Every row comes from one small tree of marks. The marks that hang from a mark follow it in brackets, in alphabetical order. Every link used is in the known rows. Which tree was each row made from?
Known rows
nuro{lidenav zovubol{bira geso kubizi{sodud}}}: -24  -8 -13  26  -3  15   8   4 -49 -26 -16   8   8 -24 -30  -8 -22  17 -24  25 -12  15  22  24 -76  12  11  40 -14  23  27  21  42  -5  12  14  48   2   4 -27 -35   6 -21  21  74   7  51  24  73
zikab{tisa}:   8   7  -6   6   0   4  -1  -7 -25  23 -24   4  -3   0  16  10  -4  -6  -7  -8  -7  -9  -7  -6  -6  -8   6  -2   3 -15  -6   7  -3   7 -15  15   1   3   2  -5  -6  -9   3   8  19   1   6   4 -18
sodud{vazug{tisa{kubizi lufi piled{gezo}}}}:   5   6   8   6  17 -12 -18  39   0 -36 -46  22  17  -9 -20  -1  23  -3  26  -4   0 -11 -24  -8 -10 -10   4  11  10 -14   7 -12 -24  -4  -5  26  13   3   0  15  -7 -13 -17   1 -67  -7   0   5 -10
lidenav{geso{zovubol{nuro}}}:  -3  -5   1   9  -6  41   1   2 -17 -12  -5   2   4  -5  12  -7  11   3  14   4   6   5  31   3 -34 -13  -2  14 -13   7  -6 -21 -11   8  12 -40  33  13 -11 -14   4 -20  -5   0 -26   9  39   8  26
nuro{zovubol{bira geso{lidenav} kubizi{sodud}}}: -34  -2 -15   7   5  15   3   0 -49 -22  -9  21   3 -17 -25 -14 -13  22 -15  16 -18  17  40  21 -58   6   9  35 -16  27  24   8  34  -4  17  -5  45  -2   0 -19 -26   0 -18  16  46  -1  43  23  56
nuro{zovubol{kubizi}}: -24  -4   8   6  -5  -1   2  -3 -50   1 -19  14   3 -15  -1  -6 -30  13  -4  -1  -4  11  14  10 -21   3  10  29  -6  27   2  14  32 -10  14  -1   4  -4  -5 -12   3   5  -8  15  22  -1  17   1  33
geso{lidenav{bira} zovubol{kubizi nuro}}: -16  -4  -5  12   3  20  -1   4 -26 -52   5  17   2  -9 -20 -30 -15   8   8   6  15  51  22  17 -80 -23  13  25 -32  32  19 -10  -8  11   2 -35  61  -1  -8   3 -25 -15 -12   5   6  -2  74  20  32
tisa{kubizi{sodud} lufi piled{gezo} vazug}:  10  -4 -15  -3  22   6  -1  46  31 -21 -68  48  14  15  32 -10  30   7  49  10  -9  31 -21  18 -38  24  14  47  15 -12  20 -32 -22  -6  10  54  33  -4   0  31 -38   4 -22 -12 -65  10  -8   9 -16
nuro{lidenav zovubol{bira geso}}: -21  -5  -4  29  -8  22   3  -9 -40 -17  -6   9  10 -14 -39 -11 -12  12 -16  14  -4   1  22  17 -28  -1  14  31  -8  14  33  22  59   7   8  24  36   4  11 -22 -27  -4 -18  27  45  11  33  25  58
tisa{kubizi lufi piled vazug}:   6  -9 -15  -5  11   3  -5  34  41   8 -64  42   7  17  16 -15  11   8  36  -3  -7  20 -17  19  21   0  16  27  24   5  11 -15  -5  -3  18  58  31   4  -2  20 -32  -2 -19  -4 -71  15  -8  19 -25
lidenav{bira{zovubol{nuro}} geso}: -27  -5   2 -12   0  26   5   6   5  -2 -14  -5  11 -13  -1 -12  11   1  22  16  17  10  23  15 -45 -17  19  40 -10 -22  -6 -19 -36  -3  -9 -22  34  15  -5 -27 -24 -23 -13   2  24   7  39  18  22
sodud{kubizi}: -14   6  19   6  -1 -14  -5  -2  -8  -9   1 -12   2   6  -2   3 -19   8   5  -3 -10 -12  -8   2 -11   6  -8  -5  -5  -1 -10  10 -17  -1  11  18 -27  -1   6 -14   4 -14  -3   0  12  -7  -1  -4  11
zovubol{geso nuro}:   5   2 -21   0  -3  12  14   4 -21   1  -1 -15   3 -10 -17   0  19   7  19   3 -11  17  25  19  -4 -16   8 -11  10 -31  -7 -27 -19  -7  14 -16  44   3 -16 -11 -11   5 -15   6   0   5  58  17   8
piled{gezo{kubizi{sodud}} tisa{lufi vazug}}:  20  10 -23  10  29  15   2  36 -10  -9 -81  29   6   7  45  -5   3   3  33  21   4 -23 -10   7 -43  15  13  50   5 -43  16 -39 -41   2 -15  23  18 -22   4   5 -13   6 -14 -18  -8   4 -25  -8 -10
sodud{kubizi vazug}: -16  11  21  12   8 -13  -8   7 -17 -23 -18 -11   5   0 -22  11 -11   6  10 -10  -9  -9 -20  -6  -6  -7  -9  -7  -6  -8 -15  13 -20   0  -8  21  12   4  12  -8  20 -22  -6  -3  20 -14  -9  -2  11
nuro{lidenav}:   4  -5  -6  22  -8  13   2   4  -2 -22   2  -9   7  -7 -14   2 -10  -3 -11   7   2  -1 -11   5 -24  -3   2   6  -4   5  24  12  10   5  -9  17  -2  -1   5  -6 -17   2  -3   7  28   7  25   9  21
serezi{kubizi}:   4   0   2  11   5   7  -7   0 -20   2   2   0  11  24   3  -1 -22   0   6   6 -11 -23  -4   0  -6  -3  -8   1 -11  14 -13   3 -19   3   3  -6 -47  -7  -1 -10  15  -7   3   4  -2  -9  16  -4   2
kubizi{sodud{vazug{tisa{piled}}}}:   2   6  -4   1  20 -18  -6  29   5 -33 -22  -1   7  -3 -26  -2  14  -5   4   5  10   8 -20 -17 -55  -1 -25  15   1  -6   4 -17 -42  -9  -9  -6  14   8  -1  -3  -2  -8  -4 -15 -25 -12  -2   5   4
gezo{kubizi{sodud{vazug}} piled{tisa{lufi}}}:  25  17 -10 -12  30  -9   3  32  11   5 -54  12  -2   0  -6   8  30   5   1  12   6 -38 -24  -3 -54  11 -15  47  14 -30  23 -38 -56   2  -5  31  21   2 -11 -23 -22   2  -9   3 -20 -15 -20  17 -26
zovubol{geso}:   1   4 -10   0   0  12   3   2 -18   0   2 -13   1  -6 -19   5  11   5   3   1 -19  -3  19  13   9  -7   4   0   9 -19  -7  -5  -6  -1  -2  -6  17  -1  -3  -4 -15  -2 -10  12   0   2  25   6   5
nuro{lidenav zovubol{bira geso kubizi}}: -25  -8 -11  29 -10  16   4  -2 -55 -16 -17  11   8 -25 -33  -7 -25  18 -21  20 -13  10  23  26 -44   1  22  31 -10  26  27  32  56  -2  11  21  39   1   7 -25 -29   4 -22  28  68  10  54  23  70
sodud{kubizi vazug{tisa{lufi piled{gezo}}}}:  -3  17  26  20  16 -26 -21  31 -16 -44 -41  -1  15   1 -24   5   6   3  27  -8  -2 -21 -33  -7 -19  -8 -10   3   5 -17  -5  -4 -51  -5   0  35 -21   0  13   5  10 -26 -17   4 -41 -13  11  -6   2
zikab{tisa{kubizi piled vazug}}:   8  -1 -23  -3   4  -4  -3  10  -1  37 -65  36   2  11  15   0   3  -3  18  -6 -13  20 -20   2   2 -14  18  18  18 -10   2   7   4   4  -7  48  17   5   1  -4 -24 -11  -8  -5 -25  11  -6  18 -23
tisa{lufi piled{gezo{kubizi{sodud}}} vazug}:  24   3 -19   3  18  -8   3  37  17  -5 -66  32   7  20  27  -6  32   5  41   9   8  25 -22  19 -24  10   7  51  13 -17  19 -38 -45  -3   6  34   7 -11   4  26 -26   2 -21 -11 -46   9  -7   1 -21
gezo{kubizi{sodud} piled{tisa{lufi vazug}}}:  25  10 -22 -13  25   2   4  34  24  17 -64  16  -2  10  11  -7  23  11   9  17   8 -16 -19   5 -46  12 -11  51  20 -29  21 -44 -57   0   1  32  14  -6  -9 -23 -29   5 -10  -8 -25  -3 -19  17 -27
kubizi{sodud{vazug{tisa}}}:  -3   5  -2   1  19  -5  -6  30   1 -38 -19  -9   8  -9 -21  -6   9  -3  -2   4  10   4 -13 -19 -53   0 -24   8  -5 -10  -2 -18 -40  -6 -16 -14  24   5  -2  -4   3 -10  -2 -19  -9 -13 -10   3   8
zikab{tisa{vazug}}:   3   3 -18   8   1  20  -1   4 -15  26 -54   8  -2   6  22  -2  -7  -2   4  -7  -3  18 -12  -3   7 -17  10   3   9 -18 -12   2  -5   6 -24  22  23  -2   7  -1  -2 -11  -1  -8  17  10   0   6 -17
bira{zovubol{geso}}:  -9   6 -11  -9   4  18   8  11 -23 -15   2 -24   7 -11 -31   6  14   1   7  -4 -16 -10  14   2   9 -14  18  30   6 -32  -1  -9  -6  -6  -8 -25   2   1   0 -15 -17   3 -12   4  12  -3  17   2   2
gezo{piled{tisa}}:  13  11   0  -5  11  10  -1   5   1  15 -23  11  -4   1  -6   7  16   5   2   9  -2 -19 -17  -2 -16   0   4  13  20 -20  18 -11  -9  -3  -5  36 -10   1   4 -21  -6   9  -2  13 -25  -1  17  10 -16
sodud{vazug{tisa{piled}}}:   2   6   3   6  11 -21 -15  24  -4 -18 -29   3   9  -6 -41  -1  12  -6  10  -5  11   2 -24 -16  -5 -25  -9   1  10  -3   1  -2 -26  -5 -11   6   2   6   4  -1   8 -14  -7  -5 -42  -8   5   5  -1
tisa{kubizi piled}:   5  -6  -6 -15   3 -31  -3   9  15  12 -13  35   4   6  -9   4  12   0  17   2 -12   2 -10   6  -5   4  10  18  11   9  17   5   8  -2  23  32  -6   8  -8  -4 -28   2  -9   3 -52   2  -7  15  -7
nuro{lidenav zovubol}: -16  -5   8  28 -10  19   3  -5 -36 -22  -5   3  11 -12 -23  -7 -27   4 -10   2   6   1   0   5 -29  -2   6  35  -8  21  33  16  46   4   1  19  -5   0   5 -15 -10  -1  -5  22  27   6  21  13  42
kubizi{sodud{vazug{tisa{lufi piled{gezo}}}}}:   8  10   3   6  25  -9  -7  37   0 -46 -32   6  12  -3 -10   0  26  -4  15   7   7   2 -22 -11 -60   9 -16  21   0 -16   9 -29 -48  -8 -11   4  13   2   1  14  -4  -6 -10  -8 -34 -11   5  -1  -3
gezo{kubizi}:  10   0 -11 -10   0 -28   3   5   0  18 -10   2  -1   0  -3   0   3   1   0   4   6 -16   4   2  -5   0  -7  23  -2  -5   6  -8 -20   7  11 -12 -10  -6 -13 -16 -14  -5  -3  -8   5  -6 -32   4  -4
sodud{kubizi vazug{tisa{lufi}}}: -15  13  27  16  13 -11 -20  29  -8 -41 -34 -18  12  -6 -23  -4 -11   6  10 -12   0 -30 -24 -11  -7 -12 -18 -11   1 -10 -17  -2 -49  -2  -2  22  -2   3   7  -4  15 -29 -11  -1 -19 -15   1  -2   3
tisa{lufi vazug}:   2  -3  -9   8   8  32  -2  25  26  -5 -52   9   3  10  25 -20   0   9  18  -5   6  16  -7  14  27  -4   6   7  13  -4  -7 -21 -15  -1  -5  27  39  -5   7  25  -2  -3 -10  -7 -19  13  -2   3 -17
kubizi{sodud{vazug{tisa{piled{gezo}}}}}:   5   9  -2   4  20 -15  -5  32  -8 -42 -24   5  12  -5 -19   2  24  -6  14   9   7  13 -22 -15 -65   4 -16  21  -2 -17   9 -22 -41  -9 -14  -5   6   2   2   4  -2  -7  -7 -14 -26 -12  -1  -1   7
tisa{piled{gezo}}:  16   6   0   3   4 -22   0   3 -12  -3 -10  25   5   9  -1  13  29  -4  27   7  -3  13 -15   5 -19   6  11  21   5  -9  20  -5  -6  -5   4  19 -30  -4   8  14  -9   7 -10   8 -33   2  17  -5  -4
vuge{tisa}:  -3   6   6  10  11  16  -4   1  -3  12  -2  17   5  -2  11  -4  -9  -7  -1   0  -4 -25  -7 -11 -13  -2  -8   2  -9 -10   1  -9  -5   0  -8  -4 -10  -1  -3  -8  14 -12  -3   2  22  -3   8   5   8
piled{gezo tisa{kubizi{sodud} lufi vazug}}:   6   4 -15   9  29  35  -3  39  -1 -22 -80  41  12   2  48  -7  -3   5  40  19 -10 -14  -9   7 -41  22  24  36   7 -39  14 -27 -13  -1 -14  45  35 -16   7  13 -16   8 -15 -15 -27   8 -14  -3  -7

Write each row's tree
 22   6  -8  -2   4 -40   2   6 -11   7 -16  26   4   9  -2  14  30  -3  26  10   1   4 -13   7 -23   6   8  36   4 -12  23 -10 -18   0  11  12 -37  -7   0   4 -19   2 -12   3 -31  -1  -3  -3  -6
tisa{piled{gezo{kubizi}}}
  1  -3  -1  -9   3 -32 -17  26  14  -6 -19  16  11  -3 -22 -13   5  -2  12   4   2  -7 -11  -9 -13 -10  -2   9  14   2  11  -2 -17  -5  19  13 -36   3 -11 -13 -21  -9 -10  -7 -78  -1  -2  10  -1
vazug{tisa{kubizi piled}}
 25   3 -17   5  12  -7   0  31  14   3 -66  35   8  19  23  -5  30   5  44   5   7  19 -21  21   3   1  14  44  17 -16  17 -30 -33  -1   6  39   2 -12   6  28 -21   0 -22  -4 -51  12  -5   1 -24
tisa{lufi piled{gezo{kubizi}} vazug}
 -4  -5 -22   1  14  20  -4  18   3  15 -64  31   2   3  15 -12 -28   3  19   9  -6 -11  -5   0   5  -8  21  14  14 -15   4   0  11   0 -10  36  32  -8   3 -15  -6   3  -6 -20 -18  10 -23   8  -1
piled{tisa{kubizi vazug}}
-21   6 -26  -4  16  24   8  27 -39 -50 -10 -21   9 -25 -44   7   8   5   0   2 -28   5  15   7 -43 -15  13  40  -6 -16  13 -10 -23 -11 -18 -33  30  -3  -1 -16 -25   3 -17  -1  44 -12  45  12  19
bira{zovubol{geso{lidenav} kubizi{sodud{vazug}}}}
  3   9  -8   5  27   9  -3  25 -25 -25 -49  35  12  -9  17  12   2  -4  28  18 -15 -28 -11  -8 -61  19  20  30  -3 -38  17 -10   0  -1 -21  26  26  -9   4  -4  -7   6  -8 -11  -7  -6 -19  -5   6
piled{gezo tisa{kubizi{sodud{vazug}}}}
-30  -7   4  24  -8  13   3   0 -51 -20 -19   3  11 -27 -34 -11 -34  14  -9  15  -1  25  18  32 -60  -5  21  49 -10  14  16  24  30  -3  -8  20  35  -2   0 -19 -42  -7 -21  38  60   8  63  21  64
nuro{lidenav{bira} zovubol{geso kubizi}}
  9   5 -13  12   7  29  -3  13  -3  18 -67  11  -1  10  38  -6  -3   0   7 -11  -3   4 -13   5  16 -11  10   5  13 -18 -12 -10 -15   7 -19  35  32  -1   7  15  -7 -10  -6   2   3  11   5   6 -31
zikab{tisa{lufi vazug}}
-24   2  -4  -3   8  16  -3   4   4 -38  13   4   7  -4 -32 -19  -2  -2   4   2   8  12   7   8 -28 -20  16  35 -16   1  31  -3  -7   8 -21  -8   5  -4   9  -2 -33 -15  -5   4  21  -4  25  19   7
geso{lidenav{bira{zovubol}}}
-36  -1  -4   4   6  15   2   4 -51 -27  -9  10   5 -19 -26 -15 -20  17  -5   9 -12  25  34  25 -65   1   8  48 -14  17  16   0  12  -5   0  -8  33  -6  -6 -14 -33  -6 -16  24  38  -3  51  20  46
nuro{zovubol{geso{lidenav{bira}} kubizi{sodud}}}
 25   9 -17  -9  15   3   1  26  19  31 -65  19  -3   8   6  -6  18  11  11  10   8 -23 -19   8  -5  -3   1  40  26 -27  19 -31 -39   4   1  41   4  -8  -5 -21 -22   2 -12   1 -33   1 -15  16 -30
gezo{kubizi piled{tisa{lufi vazug}}}
  0   4   1  13  20   1 -12  23 -20 -28 -12  -8  18  17 -13  -6 -15  -3   4  10  -4 -19 -15 -16 -49  -2 -28   9 -14   5 -14 -11 -48  -2  -9 -18 -26  -3  -3 -13  17 -16   1 -11  -8 -19   9  -2  10
serezi{kubizi{sodud{vazug{tisa}}}}
  8   4 -15 -11  15 -28   5  19   2  -5 -20  -1   2  -2 -12   4  12  -1  -1   6   7  -7  -6  -7 -46   6 -21  33  -8 -11   6 -18 -39   4  -3 -16  24  -1 -14 -14 -12  -9  -3 -18  16 -15 -41   6   0
gezo{kubizi{sodud{vazug}}}
-32  -7   9  23   3   4   3  10 -36 -38 -29  10  12 -25 -27 -13 -36   8 -13  16  15  33  -5  17 -99   6   7  57 -22  25  22  20  20  -5 -18  21  48   3   3 -15 -28  -7 -13  20  70  -1  36  19  63
nuro{lidenav{bira} zovubol{kubizi{sodud{vazug}}}}
  9   5 -13  -6  14 -20  -2  12 -11  15 -44  30   2   3   3  16  12  -8   5  -4 -16   1 -22  -8 -43   1   2  20   7 -13   8   3  -9   3  -7  35  22  15  -6  -7 -27  -9  -5   1 -12  -4  -7  17 -21
zikab{tisa{kubizi{sodud{vazug}} piled}}
 19   8 -10 -25   9 -23   7  18  19  11  -9   0   0   2 -11   3  41   8  -4  13   4   0 -13   0 -57  18 -22  44   7 -15  20 -31 -44   1  10   3 -11   0 -18 -26 -30   0  -5  -4 -12 -13 -19  16 -13
gezo{kubizi{sodud} piled}
-27  -1 -13  -4   5  12   3   7  -7 -37   2   2   7 -14 -27 -18  -7   3   9   7   7  27  11  17 -47 -23  22  29 -17   3  26  -8 -16   0 -11 -14  23  -4   0 -10 -32  -6 -11   3  36  -3  55  22  17
geso{lidenav{bira{zovubol{kubizi nuro}}}}
 22   8   5   9  11  -9  -2  15   2 -13 -24  28   6  11  18  11  32  -1  30   1  -3  -8 -18  15 -10  13  13  23  11 -10  19 -20 -18  -4  12  35 -18  -3   6  32 -17   7 -16  20 -51   5  26  -4 -22
tisa{lufi piled{gezo}}
 15  11  -1   3  18 -14  -5  35 -12 -37 -34   6  15  -8   6   1  27  -1  20  12   7 -12  -9  -6 -55  14  -7  36  -7 -31  10 -31 -48   1 -10  -8  -2 -13  -6   8 -11  -8 -13 -11 -16 -12 -21  -8   0
piled{gezo{kubizi{sodud{vazug{tisa{lufi}}}}}}
 13  -3 -14   6  11   6  -2  24  30   7 -55  26   0  22  14 -13  13   6  27  -3   7  24 -21  18  23  -7   7  19  23   3   8 -20 -21  -6   8  43  18   1   9  27 -14   1 -15   0 -51  16  11   8 -25
tisa{lufi piled vazug}
  1   3   0  11  20   6  -5  13 -20 -19 -10  -3  13  21  -5   2 -14  -2   5   8  -9 -14 -13  -8 -45   4 -22  12 -16   7 -13  -7 -36   0 -10 -10  -9  -1  -1  -9  17 -11   3  -6  11 -18   6  -1   6
serezi{kubizi{sodud{vazug}}}
  8  -2   5  -5   9 -21 -19  36  25 -15 -30  20  12   0  -9 -15   8   1  15   0   2 -24 -12  -2  -4  -4  -2   9  17   4  12 -14 -29  -5  25  26 -26   5 -12   2 -27  -9 -15   3 -90   1   5  12 -15
vazug{tisa{kubizi lufi piled}}
 -17   -4   -8    9   11   21    3   10  -21  -62    5   15    2   -8  -15  -31  -10    8    5   12   15   57   22   16 -113  -11    3   35  -36   32   22  -20  -20    8    3  -44   68    1  -11    1  -30  -12  -10   -2   11   -6   71   22   37
geso{lidenav{bira} zovubol{kubizi{sodud} nuro}}
  7   8 -16  17  16  28  -2  17 -26  -5 -62  28   5   4  27   0  -8  -1  35  16  -2   0 -11   1 -12  -2  27  20   7 -38   9 -11   0  -2 -28  26   9 -21  20   5  10   7  -8 -15  -4  11  -2 -13   4
piled{gezo tisa{vazug}}
  9  -1  -3 -10  25 -17  -3  35  31 -19 -39  33   8   6   1   4  25   1  21  -2 -11  -9 -20   7 -36  18  -3  30  10   3  17 -20 -22  -5  19  42  40  15 -10  15 -33  -1 -15   5 -57  -5  -9  18 -22
tisa{kubizi{sodud{vazug}} lufi piled}
-12   4 -28  -8  11  13  20  28 -40 -31 -21 -27   9 -28 -31   8  14   7  15   5 -18  23  14   9 -52 -14  17  30   1 -34  -9 -26 -35 -21  -1 -39  58   4 -14 -24 -15  14 -22  -8  43  -8  56  10  19
bira{zovubol{geso kubizi{sodud{vazug}} nuro}}
 11   5 -10  -9  22  29  -2  33  29   5 -59  26   3   5  14  -8  16  12  14  11  -7  -6 -21   5 -28  12   5  30  26 -24  17 -29 -19  -4  -2  57  28   1  -1 -10 -24   7 -10  -1 -45   4   2  19 -24
gezo{piled{tisa{kubizi{sodud} lufi vazug}}}
 -13  -11    3   22   -2   31   -2   11   -8  -40  -11    1    9  -15   -2  -11  -15    2  -11   25   14   19   11   16 -104    3    0   43  -26   18   15    8  -14    9  -17   -9   42   11    2  -15  -39  -23   -9   10   38    8   50   15   55
nuro{lidenav{bira geso{zovubol{kubizi{sodud}}}}}
 -3  -3 -12   2  15   8  -6  19  20  28 -41  49  11   8   9 -13  -4  -4  24   3  -9   7 -19  -2  -5  -8   4  21   7  -6   9  -9   1  -4   1  30   4   0  -3  -8  -5 -13 -14 -11 -19   7  -6  18   3
vuge{tisa{kubizi piled vazug}}
-10  -3 -21   0  -1  -2   2   3 -23   9 -16   9  -4 -17 -13   1   2  16 -14  23 -24  12  29  25 -20   3  19  -6  -3   5  -8  19  12  -7  14   3  55   1   3 -14 -24   5 -21   9  49   5  43  12  35
zovubol{bira geso kubizi}
-31  -4   1   5   7  -6   2   3 -38 -11 -29  28   3 -16 -10 -10 -18  16 -12  13   1  20  12   5 -60  14   5  33 -19  31   5  15  37  -9  13   4  56   6   4 -16   2   1 -12   3  51  -5   3  11  48
nuro{zovubol{bira kubizi{sodud{vazug}}}}
 12   5 -16 -10  16 -46  -2  28   4  -6 -28   3   5  -1 -25  -1  17  -3   3   9  14  -8 -15 -11 -51  -2 -25  36  -1  -9  12 -21 -53   0   3 -15   0   1 -14 -19 -17 -12  -7 -19 -18 -15 -35   9   0
gezo{kubizi{sodud{vazug{tisa{piled}}}}}
 -6  -4  -1  -9   8 -11 -14  34  15 -26 -13   2  14 -10 -10 -19  -1   1   2   9   1  -7  -2 -15 -43   5 -15   8   1  -4   2 -13 -27  -3   8  -8 -13   1 -16 -16 -19  -9  -5 -19 -46  -7 -15   8  10
vazug{tisa{kubizi{sodud}}}
 19   2  -9  11  13  11  -1  28  13  -8 -61  33   7  19  26  -6  27   5  44   3   2  30 -23  20   7   2  18  29  19 -12  13 -25 -19  -6   0  46   8  -8  15  38 -12   3 -20   0 -54  16  16  -2 -21
tisa{lufi piled{gezo} vazug}
 22   8  -1   2  16 -30 -12  38   5 -27 -32  13  12   3   0  -9  24  -1  19  11  12 -19 -16  -4 -45   8 -11  32   9 -15  18 -34 -62  -5  15   5 -42  -6  -8   7 -23  -5 -16  -3 -70  -4   5  -2 -11
vazug{tisa{lufi piled{gezo{kubizi{sodud}}}}}
   1   -9  -15   21    2   11    9    9  -23  -43   -7   13    2  -12   -7  -18   -7    9  -10   24   12   42   12    8 -105    8    4   18  -30   31   16   -3    9    4   22  -28   78   11   -6  -12  -15    5  -14  -11   31    3   54   14   52
geso{zovubol{bira kubizi{sodud} nuro{lidenav}}}
-11  -1 -17  -7  -1   3  16  16 -28 -13 -13 -16   7 -22 -11   2  -3   4  12   2  -5  17   6   6 -29 -14  23  21  -2 -13  -3 -13 -16 -17  12 -30  14   0 -12 -22  -4  17 -13 -10  33  -3  46   4  11
bira{zovubol{kubizi nuro}}
